Known rows, with every way that one mark hangs from another:
k_125[k_303 k_557[k_880]]: [-36.8  15.3  -3.7  -3.0  -4.6 -20.3   7.7  -7.7   5.7   6.3 -17.2 -22.1
  -6.7  -2.3  -4.2 -11.5 -26.3  -3.0  23.1 -28.9  10.9 -18.4  -2.4 -22.0
 -10.1 -15.6]
k_935[k_126[k_125[k_303[k_119] k_557]]]: [ -4.0   7.8 -16.8  -3.9   7.5  -9.9   0.3  -3.1  14.0  20.7   0.5  -6.7
  11.4  -0.5 -12.4  -2.3   7.2   6.2  16.8 -24.1 -21.7   2.1  -1.8 -46.6
 -20.3   7.2]
k_104[k_96]: [  6.1   6.2   6.6   3.3  -4.4  24.2  -4.4   9.1  15.9 -23.5   6.0  -9.9
  -6.5  13.6   0.5 -13.5  35.4   8.5 -36.1  18.6 -28.2  -7.8   4.9  -9.7
  20.5  -2.2]
k_303[k_119]: [ 13.4  23.4  18.8  -5.1   3.0  -1.1  -7.5   7.2 -10.6   6.2   8.0  10.6
  -3.4  -6.8  -1.7   6.3  10.3  13.9  -1.6   7.3  -3.2  -5.1   5.1  21.2
   3.3  14.7]
k_125[k_557[k_847]]: [-14.3  -4.1   0.9 -16.9  -3.8   4.1   5.2   4.0  -2.6   0.4   2.8  -8.6
  -2.6   0.0  -5.3  -7.6 -14.7  -2.2  -4.3 -21.5   8.0   1.6  -1.0   7.0
  14.8  -8.2]
k_83[k_362[k_119[k_303[k_104[k_96] k_125]]]]: [ -3.3 -18.0   4.5 -14.7  -0.3  -0.6   4.7   5.9  -5.1  -4.4   6.3  -3.7
 -12.4  22.4 -16.5  12.1   2.8  11.5 -27.2  27.4 -16.2  -3.8  -3.8  30.2
   4.5   8.5]
k_125[k_557[k_880]]: [-20.4   7.7   3.1 -10.9   5.0  -1.0  -7.4  -7.7   2.4   2.7  -5.4 -21.5
  -6.0   7.0  -7.5  -2.4 -25.8  -9.4   0.0 -16.3  10.6   0.0  -3.2   0.6
  -2.6   2.6]
k_935[k_126]: [  3.0   4.4   2.3 -16.7  10.9   6.3  -7.5  22.9  21.4  16.5  17.5 -11.6
 -11.3  11.1 -18.6   5.5  22.4   3.8 -14.9  -5.4 -26.5   7.9 -11.3 -10.3
  -1.3  12.7]
k_362[k_119[k_303[k_104[k_96] k_125[k_557]]]]: [ -4.9  -3.5   5.1  11.3 -11.3  -2.4  -5.3 -16.7 -13.0 -16.0  18.2   2.6
   0.5  18.5 -11.5  10.2  -7.5  -9.9  -1.0  10.5 -13.1 -10.3   5.0  40.0
 -24.5 -12.4]
k_104[k_303[k_119[k_362] k_125]]: [ 23.4   2.5   2.0  14.8 -14.7   9.2   1.5  -2.6  -5.9   9.6  11.3  41.4
  25.2  -6.4  24.3   5.3  17.3  -2.1   1.3   5.1   3.3   7.4 -11.2  12.1
   3.4  13.0]
k_125[k_303[k_104] k_557[k_847]]: [-25.8  -0.9   7.2   2.0  -5.5 -10.9  16.0   5.6  -2.4   3.5  -6.4  -8.4
 -16.1 -18.0   0.4  -6.0 -23.6   2.2  23.4 -23.3  19.0  -8.0  -0.2  -9.6
   1.8 -35.5]
k_880[k_847]: [-10.5   7.6   4.4 -22.9  17.5   5.7  -2.6  33.4  14.2 -15.2  -0.4 -27.1
 -21.0 -22.0  -5.7   6.1  13.7   4.9 -17.3   9.1   9.3  -1.9  -4.3   7.4
  27.6  -9.0]
k_880[k_557 k_847]: [-18.6   4.6 -12.4 -30.0  21.2  14.4 -14.3  33.0  14.8 -16.9   1.2 -31.5
 -16.0 -49.0 -10.0  -1.9   3.4  -4.0   6.9  10.4  34.1  -0.9   0.3  -2.8
  39.9 -22.9]
k_83[k_362[k_119]]: [-21.3  -9.1  10.1 -28.6   3.8   6.5   6.0  14.8  -3.1  10.6  12.1 -20.6
 -20.4  20.9 -31.0  18.9   2.2  18.5 -32.7  12.8 -21.1  -5.6  -0.6  24.6
  10.1  14.0]
k_557[k_847]: [ -5.6  -5.1  21.7 -15.3   1.4  19.2  13.0  25.8   5.1   0.6   3.1  -6.9
 -10.6   8.9  -4.0  -6.0   7.2   9.8 -30.1  -4.4  11.0   2.3   4.5  22.3
  34.5  -7.5]
k_303[k_104[k_96] k_119 k_125[k_557[k_847 k_880]]]: [ 52.5   3.1  18.5  26.5  -4.2   9.7 -19.3  -0.6 -36.6   4.6  -6.0  46.1
  19.8 -24.0  -0.3 -16.1 -22.2 -11.2  26.6  24.0  65.2  15.2  -0.3  14.6
 -12.2  -7.5]
k_83[k_362[k_119[k_303[k_104]]]]: [-16.7 -14.5  11.0 -21.8   4.6  -4.8  10.2   6.8  -1.1   1.1   7.8 -16.0
 -23.3  23.4 -17.7  22.6  -1.5  14.5 -28.2  21.4 -21.9  -3.7  -1.4  38.0
   5.9   9.8]
k_935[k_126[k_125[k_303[k_119[k_362]] k_557[k_847]]]]: [ -2.1  -1.0 -21.5  -6.9   2.6 -10.5  12.4  -4.4   7.8  24.0  -7.1  -4.3
  11.5   0.2 -11.9  -3.4   5.3  -1.2  13.4 -25.1 -11.7   7.8   3.3 -36.1
 -12.3  11.1]
k_935[k_126[k_125[k_557[k_847]]]]: [ -1.8  -5.8 -12.5 -11.8  11.5   5.9  -0.7   3.0  17.4  17.2   4.4 -11.6
   9.8   9.5 -14.3  -2.5   6.5   1.2  -4.4 -22.3 -17.0  13.6  -2.0 -35.1
  -6.2   8.7]
k_126[k_125[k_303[k_104[k_96] k_119]]]: [ -6.1   6.2   4.9  23.0   9.3   2.4  -0.5 -11.6   5.5  -7.3 -10.7  -7.2
   2.2  -7.4  13.7   0.3   9.6  19.1   4.9   0.5 -12.2  -8.2  16.9 -37.1
  -4.7  -8.0]
k_847[k_880[k_557]]: [-16.2  14.0  -7.4 -29.9  17.4  37.8 -30.8  30.2  16.5 -18.3  14.5 -20.4
  -3.5  10.9  -3.2   3.6  -2.8   2.3 -15.9   9.4  -5.2 -11.4  -8.0 -18.0
  13.2  -2.7]
k_125[k_303[k_104]]: [-22.9   6.3  19.7   8.6   6.1  -4.9   1.4  15.6   9.7  -2.7   2.2 -17.1
 -31.9 -11.2   6.1   9.4   3.3  14.2   4.0  -3.0  -7.3 -13.1  -1.8  -7.8
   1.6 -21.6]
k_935[k_126[k_125[k_303[k_104]]]]: [ -5.9  -1.0  -2.9   1.1  16.6   1.2  -2.8   8.3  23.9  15.6   3.9 -16.3
  -4.3   4.0  -8.7   6.8  15.8   9.0   0.6 -12.4 -24.5   6.9  -2.8 -41.9
 -12.5   1.2]
k_880[k_557]: [-18.8   0.1  -3.2 -16.6  11.7  19.2 -20.9  13.9  10.7  -8.0  12.1 -21.4
 -12.4 -19.3  -5.2   0.4   1.4  -0.6  -0.4   0.2   7.1  -3.1   3.4  -2.2
  28.1  -8.2]
k_119[k_303[k_104[k_96] k_125[k_557]] k_362]: [ 19.8 -33.4 -25.4  12.9  -9.5 -23.6   0.2 -25.8 -12.3 -27.7 -13.1   9.9
  -6.6   3.9  32.7   5.7  -4.7 -32.1  -3.1  15.8  -2.8  13.5  -5.0  33.1
   0.1  20.3]

Rows:
[ 22.2 -16.3  -5.6   8.6  -0.7  -1.8  -9.8  -2.2   0.7 -32.2  -1.4  19.7
   7.4  11.2  28.0  -9.1  -7.2 -10.8  -5.2  18.7   5.5   0.7 -12.9  17.0
  -0.9  -8.3]
k_119[k_303[k_104[k_96] k_125[k_557[k_847[k_880]]]]]
[ 22.1   6.8   5.4  13.3 -17.0  12.0   2.0  -0.7  -6.3  10.8  14.1  48.9
  37.3  -9.8  19.3  -7.8   4.7   1.9  12.7  -5.2  16.1   3.6 -14.5   4.5
   1.9  -6.2]
k_104[k_303[k_119 k_125[k_557[k_847]]]]
[ 32.4  18.9  32.6  21.1   4.9  13.2 -11.2   5.3 -11.5  -7.0   9.2  17.0
 -13.6 -14.3   3.9   6.4  16.0  10.2  -1.6  36.9   5.1   5.5  10.5  17.6
   0.6  -3.5]
k_303[k_104[k_96] k_119]
[ -8.6   1.3 -10.1  -4.8  12.9  -0.2   0.3   8.2  25.2  15.3   2.7 -15.9
   1.7   9.1 -10.1   0.9  19.5  10.9  -2.8 -17.5 -29.4   2.3  -2.7 -45.1
  -9.7   5.9]
k_935[k_126[k_125[k_303]]]
[ -3.1   7.1  -9.6  -4.9   7.1  -6.8   9.3  -1.1  12.9  26.5  -9.1  -4.9
  15.4   4.0 -15.3  -9.4  -0.8   2.2  15.1 -23.1  -0.8   5.7   2.5 -40.0
 -15.5   2.7]
k_935[k_126[k_125[k_303[k_119] k_557[k_847 k_880]]]]
[ -5.6  -0.4   9.4  11.8  -8.9  -2.0  -3.5 -19.0 -12.8 -12.3  11.4  -0.1
   1.7  21.9 -13.1   7.7 -14.6 -13.1  -0.4  11.5  -2.1  -8.9   6.0  41.2
 -26.0 -12.6]
k_362[k_119[k_303[k_104[k_96] k_125[k_557[k_880]]]]]
[-11.1 -13.6   8.2 -17.5   1.0  -0.5  11.4   4.6   1.4  -5.7   6.3 -13.1
 -19.2  25.4 -17.5  15.1   6.2  13.7 -31.8  28.0 -25.1  -5.3   0.6  31.5
   8.4   7.0]
k_83[k_362[k_119[k_303[k_104[k_96]]]]]
[  6.4  -7.2  12.4  10.9   4.5  -6.6   1.5  -5.6  16.2 -33.5   1.2  -2.8
 -18.8  15.0  28.1   3.7  15.6   1.3 -21.7  26.5 -24.6  -2.3  -1.1  26.9
   9.3  -5.9]
k_119[k_303[k_104[k_96]]]
[  2.0  21.6  19.6  19.8  -3.7  -6.5   4.9   8.0  -1.1  -3.2  -2.2   6.2
 -15.8 -17.7   5.7  -2.2  14.0  16.8  14.2  13.0  -1.6 -15.7   6.5  -7.3
  -2.5 -19.5]
k_125[k_303[k_104[k_96] k_119]]
[ -1.7   8.7 -17.4 -10.6   7.2   0.8   3.1   6.4  14.7  19.4  -1.7  -2.7
  17.6   7.8 -12.9  -7.3   4.1   6.0  12.6 -22.3 -14.2   1.2  -2.6 -48.0
 -17.1   2.9]
k_935[k_126[k_125[k_303[k_119] k_557[k_847[k_880]]]]]
[ 51.7  -7.4  -5.7  25.4  -9.1  -3.2 -22.3 -13.0 -43.4  -1.5  -1.8  40.9
   9.4 -30.6   7.8   1.5 -10.6 -21.7  26.5  22.3  35.1  18.3  -0.3  16.2
 -16.0  15.9]
k_303[k_104[k_96] k_119[k_362] k_125[k_557]]
[-34.2   9.2   1.9  -6.4  -9.3 -14.1  23.6   0.8   2.3  11.1 -23.1 -15.0
  -1.2  -1.8  -6.5 -21.2 -29.5  -2.7  18.7 -31.0  31.1 -14.3   2.6 -12.7
   3.1 -25.0]
k_125[k_303 k_557[k_847 k_880]]
[ -4.8  10.2 -12.7  -3.7   9.3 -10.0   1.4  -5.6  14.8  24.2  -6.5  -8.5
  12.8   3.2 -14.1  -4.5   0.3   2.7  17.6 -22.0 -11.0   3.6   0.0 -44.5
 -21.9   7.6]
k_935[k_126[k_125[k_303[k_119] k_557[k_880]]]]
[ -4.1  19.9   1.5  16.9 -10.9 -19.0   3.8  -9.5 -10.3  -2.2  -5.6   7.3
  -6.0 -26.8   2.9  -6.7 -10.3   5.1  37.9  -5.4   3.9 -15.2   3.2 -19.4
 -16.4 -24.0]
k_125[k_303[k_104[k_96] k_119] k_557]
[ 37.7   5.1 -14.4  27.3 -30.9  16.9   6.2 -16.1  -3.9  -8.6   5.4  49.4
  41.4  -4.2  23.9 -18.5  28.7  -9.4   0.6  15.9  -4.3   3.1  -6.0 -10.7
   3.4   3.0]
k_104[k_96 k_303[k_119[k_362] k_125[k_557]]]
[-16.3   3.7   4.5  14.7   8.5  -6.3   9.9 -19.2  -4.8   8.2 -24.7  -7.5
   9.9  -9.1   7.2  -5.9 -25.9   5.7  23.4 -19.0  26.5  -0.3  17.2 -30.0
  -9.2 -13.9]
k_126[k_125[k_303[k_104 k_119] k_557[k_847 k_880]]]
[ 21.6 -37.5 -23.2  11.1 -12.1 -20.8   7.5 -21.9 -13.2 -24.9 -16.0  13.5
  -3.8   4.4  31.5   1.9  -6.0 -32.3  -5.2  14.4   6.9  15.6  -2.3  38.8
   6.8  16.1]
k_119[k_303[k_104[k_96] k_125[k_557[k_847]]] k_362]
[-11.0 -16.9   0.2 -24.4   0.4  -6.8   5.9   7.5  -4.9   2.2   6.6  -6.5
 -10.1  24.3 -17.6  14.6  -1.0  12.9 -26.3  15.8 -17.8  -6.9  -6.5  33.7
   5.2  15.6]
k_83[k_362[k_119[k_303[k_125]]]]
[ 44.1  -7.8  11.4  18.4   4.0  -4.4 -25.0   2.0 -41.1  10.7   3.4  34.8
  -5.8 -29.1   8.6  20.0 -10.7 -12.3  18.1  21.2  38.9  20.5  -2.2  36.8
 -11.5  24.5]
k_303[k_104 k_119[k_362] k_125]
[ 32.3   8.0  18.3  18.8  -0.9   5.3  -1.9  -4.2 -19.3  -5.0   0.0  12.2
 -19.0 -14.4   7.8  14.0  15.5  -5.2  -3.4  36.3   5.0  13.5  15.9  27.4
   2.9  13.7]
k_303[k_104[k_96] k_119[k_362]]
[  9.2 -12.0  -1.3  -4.7  -1.0   6.3 -17.0   8.0 -15.6   7.2  -3.8  12.1
  16.0  -2.5  -4.7 -14.6 -26.1 -11.6   4.2 -14.0  43.0   6.6 -12.9   6.3
   2.0   1.9]
k_303[k_125[k_557[k_847 k_880]]]
[-19.6   1.4 -11.8   5.9  -0.8 -12.1  17.7 -25.7  -6.4   9.5 -31.9  -9.8
  16.8  -3.2   5.9  -9.3 -21.4  -0.1  17.8 -26.4  18.4  -3.5  19.9 -28.6
  -4.6   0.6]
k_126[k_125[k_303[k_119[k_362]] k_557[k_847 k_880]]]
[-13.4  -0.7  -2.5  -1.1 -12.8  -9.2  -3.3 -16.4 -13.1  -9.3  16.6  -0.1
   5.3  22.2 -13.7  10.3 -10.6  -8.1  -0.2  -4.4 -17.5 -14.7   1.5  41.6
 -22.9  -3.9]
k_362[k_119[k_303[k_125[k_557]]]]
[-16.7   1.2   8.9 -14.7   0.3   4.8   8.1   0.2  -0.8   7.4 -10.4 -13.9
  -1.0   7.7 -10.1 -12.4 -28.4  -9.0  -4.3 -18.5  30.4   4.7   2.3   9.5
  11.5  -6.3]
k_125[k_557[k_847 k_880]]
[ 21.1  -1.4  -7.5  24.9 -22.2  30.0  -1.9  -4.6  15.2 -17.7  14.2  32.4
  35.1   5.4  22.7 -22.4  30.4  -1.3 -13.8  10.4 -14.8  -1.4 -15.1 -26.8
   9.4 -15.6]
k_104[k_96 k_303[k_125[k_557]]]
[-17.6 -12.3  -8.5  -2.8   9.8   9.7  -0.6 -14.4   3.8  -4.6  -7.7 -17.1
  11.1   4.8   6.1  -2.7  -9.8   5.4  -8.6 -23.4  -4.5   4.7  11.9 -27.4
   7.5  -0.3]
k_126[k_125[k_557[k_847]]]
[  6.4 -30.5 -35.5  -5.1 -10.9 -33.7   2.7 -24.5 -11.5 -17.9 -14.6   6.0
   0.5   9.4  29.6   5.7  -8.5 -29.3  -2.7  -5.2  -8.0   6.1  -7.9  36.2
   1.5  32.7]
k_119[k_303[k_125[k_557]] k_362]
[-11.0  17.1   0.0   0.6 -10.0 -22.3  13.6   2.5  -6.5   7.4 -10.5  -1.3
 -12.3 -12.4   5.0   2.9   9.3   8.9  13.1  -8.6  -7.2 -17.7   7.1   2.7
   1.2   5.3]
k_125[k_303[k_119[k_362]]]
[ -4.4  -0.3 -11.5  -9.1  16.3   4.0  -6.9  -3.6  19.3  18.5   1.1 -19.0
   8.4  12.7 -15.9  -0.1   1.2  -2.5  -2.0 -18.9 -16.3  12.9  -3.0 -38.2
 -14.4  13.3]
k_935[k_126[k_125[k_557[k_880]]]]
[  7.0  12.6   9.5   9.2 -12.8   9.2  15.6  -5.0   6.5   7.3  10.7  22.3
  10.6   0.6  22.5  10.5  23.5   3.3  -8.5   5.7 -15.2   3.5  -1.7  15.1
  10.5   9.7]
k_104[k_303[k_119[k_362]]]
